Each row was made from one walk, in order. Every step used is in the known rows, and no mark comes twice. Write each row's walk.
Known rows
e/j/c/g/w: 3, 5, 1, 4, 0, 2, -11, 1, -3, -6, 1, 4, -4, 1, -24, 12, -3, 8
j/c/g/w/v: 15, -9, 0, -17, -1, -7, -12, -4, -1, -9, 8, 2, 4, -5, -11, 5, 3, 4
e/g/c/j: -5, 7, -4, 2, -5, 6, -4, 1, 3, 8, 8, -4, -5, -1, -6, -2, 24, 0
j/c/g/e/u: -5, -9, -5, 8, 5, -8, 10, 2, 0, -12, 0, 10, -2, 11, -23, 6, -13, 2
u/e/g/c/j: 7, 4, 3, 6, -9, 0, 4, 3, 6, 12, -4, 4, 8, -6, -3, 3, 33, 4
c/j: -1, 6, -12, 1, -4, 4, -4, 2, 2, -2, 7, -3, 7, -1, 10, -7, 9, -4
u/e/g: -13, -2, 5, -3, -4, -6, 11, -1, 4, 2, -10, -3, 0, -10, 10, -11, 16, 0
w/v/e: 0, -2, -3, -7, 3, 0, 7, -1, 1, 5, -2, -6, 6, 0, 35, -11, -9, -9
e/u: -12, -4, -4, 11, 3, -1, 9, -5, 0, -7, 6, 0, -7, 5, 11, -12, 1, -8
v/e/j/c/g: -6, 8, 0, -1, 7, 6, 5, 9, -4, -1, -15, 3, 6, 8, 2, 12, -23, 5
v/e/g/c: -17, 3, 2, -3, 0, 1, 9, 1, 3, 10, -4, -3, -6, 3, 2, -5, 0, -3
g/e/j: -12, 6, -5, 12, 0, 4, 5, 0, 0, 4, 3, -5, -11, 9, -5, -5, -11, -6
c/g: -3, -1, -12, -14, -1, -3, -3, 0, -2, -8, 4, -2, -4, 8, -1, -3, -6, 1
j/c/g: -10, -5, -7, -22, 3, -6, -2, 3, -2, -14, 1, 2, 5, 5, -12, 5, -10, 5
j/c/g/e/v: -3, -14, 0, 3, 2, -9, 5, 3, -2, -9, -1, 6, -5, 1, -28, 1, -9, -1
w/v/e/j/c: -6, 2, 7, 1, 8, 8, 6, 3, -3, 7, -10, -5, 8, -1, 25, 2, -13, -5
w/v: -2, -7, -4, -14, 0, -1, -2, -6, -1, -1, 9, -10, -2, -2, 21, -13, 2, -9

Which walk is each row?
7, 2, 3, -4, 8, 7, 2, 6, -5, 5, -13, 0, 6, 5, 16, 10, -18, 3
w/v/e/j/c/g
-20, 0, 0, 5, 3, 1, 6, 3, 0, -2, -1, -2, -3, 6, -15, 4, -13, -3
g/e/j/c
26, 8, 2, 12, 0, 8, -6, 0, -3, 11, -2, 0, -4, 2, 14, 3, -7, 1
c/g/w/v/e/j
17, -1, 5, -1, 1, 4, -13, -3, -4, -1, 5, 0, -3, -4, -10, 10, 3, 5
e/j/c/g/w/v
4, 4, -10, 0, -5, 3, -6, 0, 4, 4, 11, 1, 7, 6, -4, 3, 16, -2
g/c/j
-11, 6, 5, 9, -2, -1, 3, -1, 3, 3, -3, -2, -7, -9, 6, -13, 3, -2
v/e/g/w
28, -4, 12, 3, -3, -2, -7, -1, -1, 3, -7, 7, 9, -9, -6, 15, 11, 10
u/e/j/c/g/w/v
-19, -1, 0, -9, -2, 0, 2, -4, 2, 4, 8, -6, -13, 2, -9, -7, 13, -2
e/g/c
9, 1, -7, -4, -5, -5, -11, -4, 1, -8, 10, 3, -4, 2, -14, -2, 1, 4
c/g/w
-9, 0, -1, 18, 5, 0, 17, 0, 1, -1, -5, 3, 0, 6, 23, -10, -11, -8
v/e/u
16, -5, 2, -9, 1, -6, -5, 1, 0, -3, -3, 6, 12, -4, 1, 7, -7, 4
j/c/g/w/v/e
6, 2, 11, 10, 3, 6, -1, 0, -1, 7, -4, 0, 6, -8, 11, 4, -5, -2
g/w/v/e/j/c
15, 1, 8, 8, -4, -4, -4, 2, 0, -2, -10, 11, 10, -4, -20, 17, 5, 12
u/e/j/c/g/w
0, -3, 6, -2, -4, -1, -7, -8, 1, 3, 11, -10, -15, -14, 7, -16, 20, -5
e/g/w/v
